Known rows, with every step that occurs
L > C > K: [ -6.8 -10.9  -1.2   6.6   1.9  -5.3   0.4   4.7   6.6 -16.5  -4.6   1.9
  14.0  -5.9   4.8 -43.9  18.9   0.6  -3.1  -9.0  11.7   1.7]
C > K > Z: [-18.1  -2.6  -9.3  -6.9  -2.3  -0.3   4.6   3.1  -0.8 -11.4   3.9   3.4
   6.5  -3.4  16.8 -36.5  -3.3   3.4   4.7 -11.3 -11.0  -2.5]
C > E > D > L > X: [  7.3   7.0   0.0  12.7  -5.8  -0.8  12.2   7.4  -6.1   9.2  -7.3  -6.4
   7.7   4.9  12.7  32.3  -0.1   5.5  -3.0   0.0 -24.3   3.5]
Z > K > C: [-17.3   0.4  -3.1  -3.1   6.3   1.8  -0.4  -4.1   0.3  -0.9   1.3   0.9
   4.9  -0.7 -17.9  13.9  -8.7  -0.2  -1.2   8.9  17.2 -18.9]
D > E > C > K > Z: [ 11.0  -5.9 -13.7 -11.6   2.7   0.8  -0.2  -0.4  -4.0  -0.9   3.0  -0.1
  -3.5  -3.5  13.3 -33.3   7.0  -3.1   7.8 -11.7  -6.3   3.6]
L > X > E: [  0.4   2.1  -1.1   5.0  -8.1   3.5  -8.1   8.6   7.6  29.0   2.7   3.4
  -2.6   3.3  -7.5  -6.7  -6.2   7.2  -8.5  -5.7 -16.4   5.2]
K > C: [-21.3  -0.4  -1.9  -3.4  -1.4  -1.7  -0.2   1.0  -1.5   2.7   1.1  -0.8
   9.4  -0.7  -5.0  12.5   2.8   3.1   3.8   5.2  10.2  -7.5]
L > X > E > C > K: [ 15.7  -5.0  -3.6  -2.5  -2.3   6.8 -12.5   9.7   6.8  21.5   1.3   6.3
 -14.9   4.2 -10.8 -20.7   9.8   6.1  -6.1 -15.5 -16.0   7.9]
K > C > E > D > L: [ -6.5   5.0  -2.5   6.5   0.7  -0.3  13.5   4.3 -12.3  -8.9  -9.4  -6.9
  11.5   1.3   5.5  40.4   3.2   1.3   3.9   8.8 -11.3  -6.5]
Z > K > C > E > D > L: [ -2.7   5.9  -3.8   7.2   8.3   3.3  13.9  -1.2 -10.6 -12.1  -9.2  -5.4
   7.5   0.9  -8.7  43.3  -8.4  -1.9  -1.5  12.9  -3.7 -17.8]
D > L: [-12.9   5.8   1.9   3.8  -6.9   1.5  21.2   2.0  -3.3  -0.1  -4.5   1.0
   9.7  -3.0  13.6   0.1   5.9   2.7   1.8   2.4 -12.6   5.7]
K > Z: [-15.5   1.7  -4.4  -7.0  -0.6   1.6   1.1  -1.8  -2.5   5.0   8.7   1.5
   5.8  -3.2  14.2 -20.1  -6.3   2.0   8.0   1.4 -16.1  -4.5]
K > C > E: [-16.2  -1.0  -9.9   4.0  -3.7   0.4   2.9  -1.2  -2.6  -9.4  -4.9  -1.5
   8.2   2.4 -10.6  27.3   0.6   4.6  -2.2   4.4  18.8  -8.8]
C > E > D: [ 6.7  0.8 -2.0  4.8 -2.5  1.7 -2.1 -1.0 -3.9 -2.7 -5.0 -0.9 -0.9  3.8
 13.6  5.9 -4.4 -1.2  6.3  8.1  7.9 -3.7]
K > C > E > D: [ -4.1  -0.1  -4.0   1.9   2.0  -0.8  -5.3   1.4  -7.1  -4.0  -4.5  -4.7
   4.8   3.8  -0.4  30.4  -2.2   0.0   5.8  10.2   9.2 -11.7]
D > L > C: [ -7.0  -1.7   5.4  10.4   2.5  -2.8  16.1   2.4   0.0  -4.7  -4.7  -1.9
  19.1  -8.5   7.3 -15.4  21.7   0.4  -2.4   2.3 -12.7   4.9]
E > D > L > X > K: [  6.9   8.8  12.0   7.6   9.4   1.0   1.2   0.2  -6.5  15.5   0.4  -4.2
   9.5   3.8  18.1  28.4  -5.0  -0.1   6.3   2.6 -36.2   4.9]
X > K > C: [-16.0   0.7   2.2  -1.4  11.6   1.5  -6.9  -8.5  -3.7  -3.2   3.1   0.7
   9.6   1.5  -5.3  23.6  -4.0  -1.1   7.4   6.6   7.6  -6.9]
C > E > D > L > X > K: [ 12.2   8.0   3.8  15.1   7.9   2.3   6.3  -2.8  -7.9   3.5  -4.5  -5.1
   7.9   7.2  12.5  43.6  -7.2   1.3   0.6   1.6 -28.3   3.8]
Z > K > C > E: [-12.1  -0.2 -11.2   4.3   3.8   3.1   3.5  -6.3  -1.0 -13.3  -4.5   0.0
   3.3   2.4 -24.4  30.9 -10.9   1.2  -7.4   7.8  27.5 -20.1]
Z > K > C > E > X > L: [  1.4   2.1  -1.8 -10.7  -4.1  -1.8  -0.7  -7.5   4.1 -10.4   1.6   0.7
 -20.0   0.4 -33.5  24.7 -29.4  -4.2 -11.4   7.6  41.6 -19.3]
C > K: [-13.3  -4.0  -4.6  -0.6  -7.5  -0.6   5.4   4.2   3.6 -11.8  -4.5   4.7
   4.0  -0.4  11.5 -28.2   3.7   2.9   1.2  -9.4  13.5   2.5]
X > L > C > E: [ 19.1  -7.0  -2.0  12.7   0.5  -3.5   5.4 -10.6   5.8 -13.7  -5.8  -0.6
   3.7  -5.6 -10.6  -3.8  -1.5  -4.7 -13.2   2.8  32.2  -3.9]
D > E: [  1.1  -0.1  -7.2   1.7  -9.1  -2.4   4.8  -0.7   0.7   5.1  -3.9  -1.1
   6.2  -1.5  11.3 -12.0  -2.2  -2.0   0.9  -1.0  16.8   5.7]
D > E > C > K: [ 16.5  -6.9  -9.3  -5.8  -3.0   0.5   0.5   0.2   0.5  -2.2  -4.6   1.2
  -6.0  -0.3   7.4 -25.0  13.5  -3.6   3.6  -9.8  17.6   8.1]

Rows
[ -0.6   1.1   7.7   6.3   6.4  -1.5   5.2  -2.9  -0.6 -19.1  -1.1  -1.3
   1.9  -2.1  -1.0   0.9  10.5  -3.2  -1.0   1.6  -6.6   8.4] -> D > L > C > E > X > K
[ 13.1  -6.2  -3.7  -5.3   0.5   9.4  -9.3   4.7   3.4   4.2  -1.4   9.3
 -17.2   1.1  -4.3 -36.7  10.5   0.1   0.9  -9.0  -3.6   6.2] -> X > E > C > K
[  4.6  -6.6  -2.4  -8.6   0.1   3.9  -2.1   0.2   1.4  -3.9  -0.9   5.8
  -9.3   0.7   5.3 -27.7  16.0   0.3   6.7  -6.2   7.9   2.8] -> E > C > K
[ -9.4   2.1  -1.5  -7.9 -15.2  -0.7  -2.7   3.4   3.5  -4.2   1.7   2.5
 -14.0   3.7   0.9  -8.7  -4.0   2.7   1.8   0.6  17.7   2.5] -> C > E > X
[ -3.4  -2.9   1.6  -5.4  13.6  -1.5 -14.4  -6.7   0.3 -12.9  12.0  -0.8
  -1.7  -2.4  -1.0 -18.8  -2.1  -3.8   4.9   0.0 -10.6  -1.7] -> L > C > E > X > K > Z
[ -0.7  -5.5  -6.6 -14.7   6.0   4.7  -2.9  -0.5  -3.1  -2.3   7.3   4.3
  -5.8  -2.4  10.5 -34.9  10.0   0.6  10.3  -7.9 -16.1  -1.8] -> E > C > K > Z
[  9.8   2.1   4.2   0.6  -0.3   6.2 -12.9   5.7  -0.6  17.3  -0.4   3.7
  -8.7   1.5   9.7 -20.0  -6.9  -3.1   6.1   7.0 -14.9   0.5] -> X > E > D
[18.7 -2.7 -4.5 -6.1 -1.3  3.0 -3.0 -4.7 -1.2 13.9 -0.2 -0.3 -7.0 -0.7
  5.5 -8.7 10.9 -5.1  6.9  3.0 13.8  6.7] -> D > E > C
[ -3.3  -5.4   2.4  -1.7  -4.8  -5.4  -6.8   3.6   6.7  -8.9   1.9  -0.6
  -4.2  -1.9  -6.3 -22.9  11.5  -0.1  -2.7   1.2  14.7   2.5] -> L > C > E > X
[ -5.9  -0.3   3.7   3.4  -6.3  -4.9  11.7   7.0   1.6 -12.8  -3.2  -2.6
   1.4  -4.9  -0.8 -13.2  17.3   1.0  -4.6   0.5  -4.2   7.8] -> D > L > C > E > X
[ -9.9   6.6   2.2   6.3  -9.4  -1.2  17.2   7.6   0.1  17.0  -1.4  -2.3
  12.5   0.1   7.6  13.6   4.9   8.8  -4.9  -4.7 -25.0   7.5] -> D > L > X
[  6.2  -8.8   8.1  -9.2  -5.9 -10.5  -4.2   3.5  11.4 -13.9   1.9   2.4
 -10.6  -7.8  -4.4 -49.6   1.8  -5.3  -7.5  -9.3  25.8   3.1] -> E > X > L > C > K
[ -2.2   1.6  -0.7 -11.9 -11.6  -5.1  -0.7  -2.4   2.2  -6.6   1.7  -0.8
 -16.3   0.5 -19.6  21.7 -17.9  -1.1  -6.6   3.5  33.6  -7.7] -> K > C > E > X > L
[ -1.6   6.1   1.6   9.4  13.9   2.8   7.5  -5.6 -14.8 -15.1  -7.5  -5.4
  11.6   3.7   5.0  54.0  -3.6  -3.0   7.0  10.5 -13.1  -5.6] -> X > K > C > E > D > L
[ 17.9  -9.2   1.0  -6.8  -9.0 -14.4  -1.2   3.5  10.5 -11.8  -2.6  -2.1
  -7.8  -8.8  -1.7 -47.4  -1.2  -9.1 -10.4 -12.8  34.8   8.3] -> D > E > X > L > C > K
[ -5.1   7.7   6.0   9.1   3.7   1.6  10.6  -2.2  -1.9   9.7   0.8  -0.9
  12.7   2.9   7.4  26.7  -2.8   4.3  -1.4  -3.4 -25.6   7.8] -> D > L > X > K
[ 13.2  -6.3   6.1   5.3   2.0  -4.9   0.8  -8.7   7.1  -2.3  -0.3   0.4
   4.9  -8.5  -4.7 -20.0   0.1  -6.1  -7.4   4.5  21.9  -2.8] -> X > L > C
[  8.5  -4.1  12.6  -9.5  -4.5  -8.3  -7.6  -1.9  10.1   2.3   6.7   0.7
 -11.2  -7.8  -7.1 -33.2  -1.9  -6.6  -4.5   2.9  20.4   1.0] -> E > X > L > C
[  1.5  -4.1   6.2   1.2   8.4  -2.6 -14.0  -5.7   4.7 -14.6   3.8   0.8
  -3.5   0.8  -5.8 -11.6   5.1  -4.5   1.1   2.1  14.2   2.8] -> L > C > E > X > K
[  8.4   2.5   1.2  -8.5 -16.2  -2.5   2.2  -5.1   5.7  -5.7   1.4   2.7
 -22.0   0.7  -6.2  -1.6 -20.0  -2.8  -6.2   1.4  31.4  -0.3] -> C > E > X > L
[ -9.9   6.0  -3.8  13.1   5.9   0.5  12.0  -2.3  -6.5  -2.9  -4.5  -5.6
  18.0   5.8 -11.7  66.5  -2.6   7.5  -7.4  -2.8 -16.5  -1.1] -> D > L > X > K > C > E
[ -1.1   7.2   0.2   9.0  -9.1   3.9  10.4  11.5   2.4  24.3  -2.3   1.5
   3.8   0.8  -2.6   4.4  -0.7   8.7 -10.9  -7.1 -35.6  10.6] -> D > L > X > E
[-20.8   1.0  -3.0 -10.8 -10.1  -3.7  -4.9   5.3   0.5  -5.4   2.5  -1.1
  -7.4   3.3 -13.0  14.6  -2.2   4.1   0.8   2.7  19.4  -5.0] -> K > C > E > X
[ 16.3   4.9   2.9   1.5  -1.7   9.1   3.0   7.8   0.1  33.8   1.3   2.4
  -9.4   1.5  -7.8   6.2  11.7   5.6  -5.2  -4.0 -40.9  11.6] -> D > L > X > E > C
[  1.0   3.1   3.5 -10.1  -2.2  -2.7  -9.8  -3.8   1.5   3.7   5.5   0.3
  -9.7   2.1   8.6 -12.7 -11.3  -7.0   7.9  -1.2  14.7   9.9] -> D > E > X > K
[ 14.7  -1.6   0.6  -5.6   1.9  11.2 -11.8  -1.2   2.2  21.0   3.2   7.8
 -18.7   1.1  -6.5 -19.3   8.1  -1.3   4.0   4.2  -8.4   4.3] -> X > E > C
[ -8.0   3.8   0.0  -1.6  10.5   2.0  -9.7  -5.8  -1.2  15.3  13.9  -0.3
   9.0   2.3   7.2   6.8 -14.5   3.6   4.7  -4.9 -31.0  -2.1] -> L > X > K > Z
[ 13.5   0.2  -1.9   1.8  -3.1   6.7   6.8  12.7   2.0  16.8  -3.8   4.3
  -8.9   1.7  -5.1 -10.2  14.5   7.3  -8.3 -16.4 -36.8  13.2] -> D > L > X > E > C > K
[-15.1   4.8   6.1 -18.2   5.8   2.0 -13.8  -4.8  -1.6   3.7  17.8   3.1
 -10.5   0.3  11.8 -21.2 -15.5  -3.3  14.8   1.3 -19.0  -0.4] -> E > X > K > Z
[12.5 -6.6  1.6 12.0  7.0 -2.7 -7.2 -0.6 -1.0 -7.5 -5.0 -4.1  8.5 -1.3
  6.5 -8.8 11.3 -4.0  1.9  8.0  6.1 -4.3] -> L > C > E > D
[ -4.2   7.7  10.2   4.8  13.6  -1.7  -0.8   2.7 -10.0  14.5   1.3  -7.9
  14.9   3.8   4.4  51.8  -2.3   1.3   6.0   4.6 -35.4  -2.9] -> E > D > L > X > K > C
[-11.0   3.8  10.6 -12.5   0.3   0.6 -12.7  -4.1   2.7   1.6   9.6   4.7
 -12.7   2.8   6.9 -12.4  -8.8  -3.3  10.7   3.5   5.9   4.5] -> E > X > K
[ -7.8   1.3  -5.2   8.9   7.7   0.3  -6.9  -5.5  -1.4   1.4   0.3  -3.4
  11.8   8.4 -17.7  56.1  -7.6   6.1  -5.4  -1.7   3.7  -6.4] -> L > X > K > C > E
[29.7 -5.9  3.7 11.3  5.7 -4.1 -3.7 -8.5  1.4 -9.2 -5.6 -3.9 -0.3 -4.0
 -0.1 -0.9 -4.5 -9.3 -5.8  9.5 21.3 -7.0] -> X > L > C > E > D
